Each row was made from one walk, in order. Every step used is in the known rows, and no mark comes twice. Write each row's walk.
Known rows
A, N, T, U, D, J, X: [-11 -35 -34  28 -18  10  20   7  -3 -16  16  10  25 -50 -22   9 -55  -1
  10   3  -8  -3 -28  -2  28  26  29  42  13  22  20  27 -12  -8 -18   0
  14  -4 -32  32  -5   5 -30  -5]
E, U, D: [-46   7  -9  13 -11 -13  20  16  22  28   9 -30  36  13  21  12  15   3
  18  -5  33 -22   2  26  36  -8 -24   9 -15   8  -4  10  29   3 -25 -11
  16  27 -12  28  -3  13 -13  20]
F, X, J, D, U: [-36 -31  -1   9 -15 -30   4  39  10 -37  30  37  -8  50   1 -10   6  -3
 -10 -13 -28   1 -10 -37  -1  -2  12 -32  42   9  36 -22 -13  15  -4 -10
 -13   4 -17  12 -17  -8  26  11]
Y, K, D: [ -1   5 -10   9  18 -18 -28 -19  -9  14 -24 -13  14  -9   2   7   9   5
 -24   5  13  18   4  15   9 -13   0 -38 -50 -34  -1 -17  -1  -9 -10  -3
   5   8  -2   1  -1  23   1  -2]
D, K, L: [  4   8 -17 -36   4   6  -1  13 -17  31 -13 -14  -9 -14   3  -1   9 -12
  14  16  39  20   6  15   2  27 -19  32  -8 -34   4  22  -6   2  19 -20
  20  -2  11   9  -7  -4   8  13]
Y, K, L: [ -1  27 -12 -14  20  -8 -16  -5 -22  18 -25 -28 -13 -18  33   8  21   9
 -12  14  43  16  35  27  -2  -1 -13   2 -40 -52  10  -4 -11  -9  24  -1
  23 -18   8  -9  -3   5  18  17]
M, K, D, J: [ 55  15  16  -2  24 -26  24 -19 -10  16   7  -1  15 -13  12  -5 -21  10
 -17  30 -20  18  -1   0   9 -22   9 -10   1  -7 -11 -10  10 -12 -25  -3
  52 -16 -37  10  29  20  -7 -26]
J, D: [-22 -14  13  23   0   8  13  -4  11 -15  17   3  13   3  -4   0   9   0
   3 -11  -3 -14   6 -17   2  -3  -7 -40  17  14  -8  -4   1   6  -7  -9
 -18  -9   8 -25 -28   2  -4   1]
Y, K, D, U, E: [-30 -38 -35 -16   2 -32 -45  -7 -17  33 -30  13  -2   5  20  16  -2 -31
  26  53  43  54   3  21   5 -26   4  -5 -33 -15  -1  -8  11 -18 -18 -27
   7  22 -10  23  15  44  -3  10]
Y, K, D, J, X, F: [ 17   1 -52  24  22  -3  -4  -1   4 -19  -1  17  24   3 -41 -17 -11   0
 -19 -10 -19   9  -3  -9  20   6  29   1 -14 -24  32 -67 -18  21 -40  44
  18   7 -41  39  -9  24 -23 -25]
A, G, Z: [  3  54  20  -1 -18  14 -32 -24  14   2 -37 -13 -51  17   9  -5   3  18
 -13 -16   0 -27  -2  -1 -22 -16  -8 -11  13  20 -39   3 -28  17  42  26
 -31  -7  64 -27   3 -28   2 -28]
T, U, D: [-47  -4 -19 -12   1 -20   5  -1  17  14   1 -24  17 -14  27  17 -10  -9
  30 -10  15 -15  -7  -3  23   1  -3  17 -17 -10  26  29  -1 -14 -15 -34
  24  44   5  19  -6  12 -10  20]
X, J, D: [-13  -5   8  37   0 -10   6  18  -7 -18  29  24  12  41 -10 -22  35  27
 -30 -20 -22 -19 -10 -14  -2  -6   6 -53  38  -5   2 -19  -1  10  -6   4
 -12 -25   4 -30 -36   9  14 -21]
N, A, G, Z: [ 12  48  56   9 -11  24 -31 -31  15  -6 -30   3 -38  26 -24   4   5  11
  -3 -27  12 -24  -8 -14 -19  11  19  12  19  32 -24  15 -14  -8  52   7
 -50 -25  59 -55   3 -21  12 -20]
T, N, A, G, Z, H, V: [ 33  51  35  -5 -12  -9 -58  -3  10 -24 -27  36 -25  16 -25   0   8 -16
   0 -28 -58 -24  11  19 -32  32   8  34  37  11 -33  29 -16 -18  41  22
 -83   1  55 -27  61 -63   1   2]
G, Z: [ -4  18   3  -5 -11  23 -25 -12  -1   0 -10 -32 -49   1   9  20   3  27
 -17 -16 -13 -13  -9  -5  -9 -29 -14 -20  -2   9 -13  -4  -5  11  32  17
 -32  -8  34 -29 -20  -8  -5   4]
F, X, J: [  3  17  29   6   4  -1   9  33 -11 -36  14 -19 -34  54  21   1  19  29
 -39 -26 -24  -9   0 -16 -14 -26  -9 -14   4   6  20 -21  -7  18  33  16
   9   1  18 -11 -26 -15  35  13]
M, K: [ 33  19  44 -18  35  18  37 -24  -8  13 -15 -18 -22 -11  37 -11  14  -8
   0  19 -20  14  11 -10  -9 -17 -14  -5 -16  19 -16  -4  13  -5   7  -5
  15 -17   3 -28  25  -4   0 -16]
E, U, D, K: [-56 -10 -34  -2  -6 -11  21  29  11  46  -6  -8  39  12   8   3   8 -35
  23   8  45  -6 -13  23  56  25 -25  21 -18  -7   4  31  19  16 -38 -15
   0  32 -21  66   2   5 -18   3]
M, K, D, J, X: [ 54  22   5  16  24  11  17 -21 -13 -12  10 -10  13   1 -17  -5 -29  -9
 -16  15 -29  17   5 -26  18  -9  22   9   7   4  12 -26   9   1 -23  18
  24  -9 -61  -1  21   7 -34 -28]
G, A, N, T, U: [  8 -32  22  -7 -21 -10   4   4   4  10  -9 -15 -30 -50  10  25 -24   3
 -14  10 -34  -9 -30  15 -39   3  24  16   9   3 -23  35   1 -25  38 -10
 -26   1  26 -25  21 -30  18 -10]
U, D, J, X, F: [-11   0 -37  21   3  24  29   1  24 -37  26   3  33  15 -40 -23 -17  18
  19 -15   4  -2  -6 -28  31  10  22  31  26  28  33 -27 -13  36 -40  39
  30   5 -23  41 -29  24 -44  15]
D, J: [  1   4  22  -5  17   9  27  -4 -12  -9  10   6  -9 -17  19  17  -2  19
 -17   3  13   0   5   0  -1 -15 -15  -5  29  20  -6 -13 -14  16   2  -6
  45 -23  14  -2 -11  17  -7   3]
H, V: [ -2   2  -9 -18  16  16  13 -33   3 -38  -8   6   5   7  23   9   5 -11
 -14 -11 -10  -4  25   7 -22  -6 -45 -15  -4  30 -44 -20  -9   3  18   7
   7  -5  44 -13   2 -13 -14  29]
E, U, D, K, M: [-35  11 -15  17 -14 -20  -2  33  16  48   9   3  51  -1   1  10  10 -16
  19   1  40  -7   4  24  64  16 -24  14 -28 -30  -2  53  35 -15 -51 -20
   3  29 -41  49  12  13  -8  22]
L, K: [  4  16  32  -4  10  20  22  -5  -6  12  -9 -20 -18 -12  15   2  16  32
 -25 -15   7 -12  13  19 -22 -21 -28 -30 -34  -3  -5  13  17  -9  19   5
  12   5  10 -22   9   2  14   2]
H, Z: [  8   9   8 -27  24  17 -12 -32 -15  15 -21 -22  -5  -6  28  -1  13   2
  -1 -32 -12   6  16  -9 -28 -27 -39  10  -4   9 -55 -31  15   0  14  -2
 -15 -12  25 -28  -8  -4  -6  32]
F, X: [ -4   4  38  -8   1  15  15  10   8 -33   1 -40 -33  17  26  21  -8   2
  -7 -18  -1   2  21 -18 -12 -21 -24   3 -17  25   8  -7  -5  16  32   4
   3  18  24  -8 -17 -19  12  36]
T, U, D, K: [-59 -20 -46 -24   5 -16   8   9   5  32 -16  -2  20 -16  11   5 -18 -47
  35   8  27   1 -23  -5  46  34  -7  28 -22 -25  29  50  -9  -4 -27 -40
  10  45   0  57   1   4 -12   4]
Z, G: [  1  11  25 -33  -2  20  -1 -25   8 -17 -19 -14 -27   7  28 -18  16  -1
  16  10  33 -19   8  21 -30  12 -16 -27 -20  32  -5 -19  -7  -4  15  -8
  17 -23  38 -17  16 -12   5  12]
N, T, U, E: [ -4 -54  -9 -31  -9  24  16  26 -21   7   1   9 -15 -15  37  24 -10 -35
  56  33   9  10  15  25 -21 -18  -4  45 -26  10 -15  16  20 -30  27 -35
   2  25  27 -15  -3  10  26  -8]
F, X, J, D, K, Y: [ -9 -21 -26  27 -20 -22  -5  37  -3  -7  26  31  18  44 -20  -9  16 -18
 -19 -20 -22 -26 -21 -32  15  -8  17 -21  -1 -40  35  10   6  28 -14  27
 -17  28 -29  21 -40 -19  55 -31]
Z, H, V: [ 30   4  13 -26   8  -7  -4 -34  -5 -30  13  18  -6   2  21  16  26  -5
  13  -7 -40  -4  26  23 -34  -7 -45  -1   8  20 -12 -11 -13  12  12  16
 -10   6  36  -5  29 -13  -5  14]
E, U, D, J: [-43   4 -15  17 -10 -27  34  21  13  20  24  -7  45   5  25  21  -3  12
   3   5  43 -24   0  30  51  -9 -17  16  16   5   5   3  13  14 -40  -5
  49   4 -31  57   0  23 -17  13]
H, Z, G, A, N: [ 16  20  22 -20 -22 -14 -47 -56   3  14 -54 -56 -41   3  34 -16  -6  15
 -28  -6   4 -19 -19  11 -56  -6 -17 -14  11  23 -72 -13   7  -7  27  35
 -41 -59  29 -23  41 -51   3  33]
J, D, U: [-43 -43  -1  -7  -3  -7   8  -1  20  -6  14  41   9 -14  -4  -2   2 -20
  25   6  -1   9  -4 -21  -4  10   1 -30  37  23   5  -9  -5   1 -23 -39
 -13   2   0  -4  -8  10 -12   8]
Y, K: [-20   8   8   0  33  10  -1 -21 -18   4 -32  -8 -20 -13  30   8  22  -4
 -21   3  21  12  20   9   4  -7 -16 -29 -37 -10  -2 -16 -13   8  10   2
   0 -13  19  -7  -3   9   2   1]
Z, G, A, N, T, U: [ 13 -27  14 -31 -39 -11 -10 -13  12  -3 -28 -15 -41 -34  24  -1 -24  -8
   4  28  -8 -27 -30  36 -54  28  25  -2  -7  14 -20  21  -5 -34  36  -5
 -19 -23  30 -17  51 -50  28 -11]

Which walk is each row?
[ 30 -29  35   3  -4  29  20  -2  -9   3  -2   2 -17 -52  -7  -2  -2  30
  -7  12 -16  12 -17  26 -34   0  -4  -8  -9  45 -44  14   6  -7  26  -9
  -5 -33  36 -33  -7   4   8  -4]
A, N, T
[  8  12  21  -7  13  17 -10   8 -10  18  -2  15  -2 -26  -6   5  12  -7
  -3   0  11  17  10  -3  14  13 -20  -4 -19 -16 -12  36   9 -14  -8 -23
   0   4   2  -7   2   7   1  12]
D, K, M
[  2  31  29  17  29   4 -23 -15 -13   4 -16   1  -5 -28  24  15  25  14
 -29  -4  14  13  39  11  13 -17 -12 -35 -48 -34  -5   6   2 -21  -5  -5
   4 -15  -2 -25   6  16  11  18]
Y, K, M
[ 11   3  -4  -3  16  50  21   6  22 -28   5  -8 -17  11 -36 -24  16  -1
  17 -33 -32  -8  -2 -27 -19   7   7  19   3  35  16 -51   2  23   1  28
 -12  24  14 -18 -25  -3 -20   1]
J, X, F
[  1  54  52  13  -6  18 -41  20  13   3 -40   5 -37   5 -34  -6  -3  -1
 -15 -29 -13 -19  -9  -3 -13  25  34  26  27  14 -32  32   1 -22  45 -11
 -61  -3  50 -53  18 -39   3   2]
T, N, A, G, Z
[ -9  -7 -34  14 -23 -32  -3  60 -15 -14  22   3   3  59 -10 -22   6  -5
 -19  -8   5   0   1 -15  21  29   1   2  19 -57  41  13 -14  19  14  14
 -10 -10 -27  28 -31 -28  45   4]
F, X, J, D, K, L
[-43 -48 -16  11 -18 -21 -10  34 -15   3  26  50  -5  53   9 -14  23  -8
  19  26  10  14 -14 -10  -3 -21  10 -22  55  15   3  -9  14   0 -15 -20
  -8 -13  -4  -5 -19  28  18  -9]
X, J, D, U, E
[ 41   8 -29  21  -1   7  19  13  15 -14  20   4  22   6 -60 -24 -16  38
 -21 -26 -31 -14  -8   2  -5  -2  19  -1 -11 -15  28 -40  11   6 -30  48
  28  27 -52  23   4  17 -11 -22]
L, K, D, J, X, F
[ 52  36  22 -32  22  -2  22  -9 -11  26  -5 -38 -19 -13  38 -12  13   6
  11  26   3  17  27  10 -13 -11 -10  23 -17 -21  -5   7  15 -22  21 -10
  39 -22 -11 -29  25  -6  14   0]
M, K, L
[  4   4 -18  17  21 -33 -15 -18 -20   6 -10   7  22 -16   5  15 -10  13
 -40  19  21  16   8  17  21 -13   4 -33 -21 -38   5 -24 -17   3 -25   5
  37 -15 -21  29   1  34  -2 -12]
Y, K, D, J
[-16  -6  15  39 -13 -16  11  37   1 -47  34   2  -3  65   2  -9  15  18
 -33 -30 -28 -19   0 -32   6 -13   1 -41  24  -3  26 -18  -7  21  11  21
 -19  -7  -8  -7 -38 -18  33   4]
F, X, J, D
[ 26 -21  44  10 -22  17   6 -13  -5  -1  -7 -21 -26 -34 -11  15 -14  31
 -30  21 -18  12 -19  16 -46 -11  17  -6  13  30 -45  28   5  -3  45  16
 -32 -37  33 -43   3 -20   7   1]
G, A, N, T
[-34 -32  -9   7  -1 -23   0  20   1  -7  27  60  11  24  -9 -23  28   6
  -8  -3 -20   0 -23 -20  -4   4  16 -43  57   7  16 -21  -9   4 -21 -28
  -4 -14  -7  -8 -16  14  11 -13]
X, J, D, U
[-24  10 -14  29   3  33  15 -17  -3 -34  23 -14  29   8 -21   9 -26   8
   0  -4  32   5   8 -27  43  -2   9  18  24  26  28   0 -14  25 -21  21
  23 -10 -29  21 -27  18 -52  25]
U, D, J, X
[ 42 -14  18 -28 -29  11 -30 -51  -5  -1 -42 -27 -23 -13  17 -22 -17  10
 -11  11  -3  -2  -9  28 -70   5  -2  -1  -5  29 -85  -8  10 -18  39  32
 -52 -74  30 -28  38 -47  15  20]
H, Z, G, A, N, T
[ 34  -3 -32  15   3   8   7   9  17 -26  25  10  23   8 -61 -16 -18  15
   1 -22 -34  -2 -13 -16  -1   4  29  18  20  10  21 -56  -3  17 -30  30
  28  21 -29  17 -22  22 -27 -10]
K, D, J, X, F
[-14 -39 -72 -45 -16  -9   7  26 -11  33   3  10  45 -36  -2  -2 -28 -36
  60  35  41  18   1  29  26  51  10  70 -39 -58  27  63  -5 -30   0 -43
  21  25 -19  49   0   4  12   9]
N, T, U, D, K, L
[-45 -50  -9  13 -33 -27  -7  53  -6 -29  26  27 -21  80  21   0   3 -17
  17  16   2  15  -3 -25   1 -27   6  -8  39  16  26  -7   6  12   1  -3
 -16   5 -12  14 -21   3  32  16]
F, X, J, D, U, E
[ 28  17  -9  28  -1  13   1  -3 -10 -11  15 -12  18  -5 -38   7 -22  31
 -42 -17   0  -5   8   2   6 -16   7 -15 -12 -19  23 -10  12  -3 -10  31
  19  12 -55   2   7  12 -19 -12]
L, K, D, J, X
[ 33  58  44  -5 -24  -9 -47 -26   9  11 -17  -2 -65   8   7  -1  24  27
  10 -16 -32 -26  -1  15 -35 -13  -6   2  22  12 -11  13 -32  26  37  39
 -52   5  57 -21  29 -29  10 -41]
A, G, Z, H
[ 52  20  28 -17  23   7  20 -35  -1  35  -3  -8  -4 -30  28  -1  23  -5
  12  14 -27 -11   3 -11 -21 -43   6   2 -36  -3 -11   6  35 -12  -5   2
  32  15 -12 -35  18   4  25 -33]
M, K, Y
[ 15  36  84   1  17  20   5 -27  13  -8 -21  18  -7  17 -20 -10  14  -4
  14 -16  30 -11   9 -11 -26  26  18  22  15  46 -20  10  -5 -13  37 -22
 -10 -19  59 -55   9  -8  16 -10]
N, A, G
[ 24  21  26 -10 -16   3 -40 -14 -10   8  10 -19 -61  -7   9  28  24  32
   6 -16 -43 -14  -4  12 -25 -25 -13 -10  11   1  18   5 -10  20  25  28
 -50   4  28 -20   8 -10   4 -11]
G, Z, H
[ 22  12 -11  25   4  16  -9  -7  -6 -25  24  -8  19  -2 -40  13 -26  11
 -20 -11  -5   5   1 -20  11  -8  16   4  21   6  18 -28  -3  11 -13  11
  19   9 -30  -2 -18  17 -36   0]
K, D, J, X
[ 68  12 -16   9  22   3  33  -3  15 -11  13   8  14  10 -38 -37 -19  -4
   3   6 -59  11 -10 -27   8   0  35  21   7   6  18 -55   9  10 -41  37
  33   5 -58  19  19  13 -24 -37]
M, K, D, J, X, F
[-21 -36 -25 -19  -6   6  23   3   6  -1  11   6  36 -33   8   9 -19 -14
  46   9   8  -1   2  14   9  10  11  28 -34  -4  11  31   1 -25  -3 -37
  11  26   5  13  -6  14   4   8]
N, T, U, D
[  3  11 -29  34  24   5 -21 -19 -22 -19  -9   0  18  -4 -24  13 -19  -7
 -40   2  11  17  12  -9  32  -3  18 -16 -16 -28  27 -38 -17  12 -23  26
  10  -7 -45  21  -6  20 -29 -12]
Y, K, D, J, X
[ 30 -11   7 -41  20 -26   4 -23   8  35 -11  15   5 -20   7 -15 -10 -19
  21  38 -28  40 -13  -7 -10  -6  14  -4 -11   5  -1  -8  17 -28 -25 -40
  27  18 -31   3  47  18 -10 -10]
M, K, D, U
[ -4 -24  -5 -31   0 -23 -21 -10  13  18   1  15  10 -21 -14   6  -6  -2
  19  11  -2  25 -19   2 -21  -6   6 -11   3   9   2 -13   6 -20 -17 -46
  20  35   0  -1   8  29 -13  17]
K, D, U
[-34 -32 -14   8   4  11  12   8  -2   6  -2  27  13   2 -18 -11   2 -38
   8   5   9   6  -9 -20  22  28 -13 -25  10  -3  -3  16  -6  19 -19 -14
 -36  -5   0  16 -22  -7 -10 -15]
J, D, K
[-17 -33 -44   6  -5  31  29   6  -6 -36  29  21  42 -25 -15  15 -45 -24
  32   5   7  -2  10 -11  34  21  29  52   4   3  40  11 -15  -4 -16  -7
  15  12 -35  31 -11  13 -26  -1]
N, T, U, D, J, X
[-16 -15 -33  -2 -11  -8  -1  20  -4  19   6   6  20  -2 -18 -12   3 -22
  16  10  31   8   9   2  19  38  -7   5  11 -40   7  27  -7   4  -3 -16
 -10 -10 -14  10 -21 -11   6   0]
J, D, K, L
[-39   9 -56 -14 -20 -30   8  39   9  62   1 -30  45   7   7   5   9 -18
  34  15  68  -3   0  41  53  32 -25  51 -20 -47  15  40  22  -1 -22 -17
  25  26 -33  65   3  -1  -3  20]
E, U, D, K, L
[-11 -11   5  29  -2   3  -7  12   3   6  17  36  26 -14 -22  -3   6 -19
   4  -4   2   6  11 -16  29  23  -8 -31  -1 -26  -9  38   8 -12 -35 -20
 -32  -7 -19  -3 -12   1  -2   2]
J, D, K, M
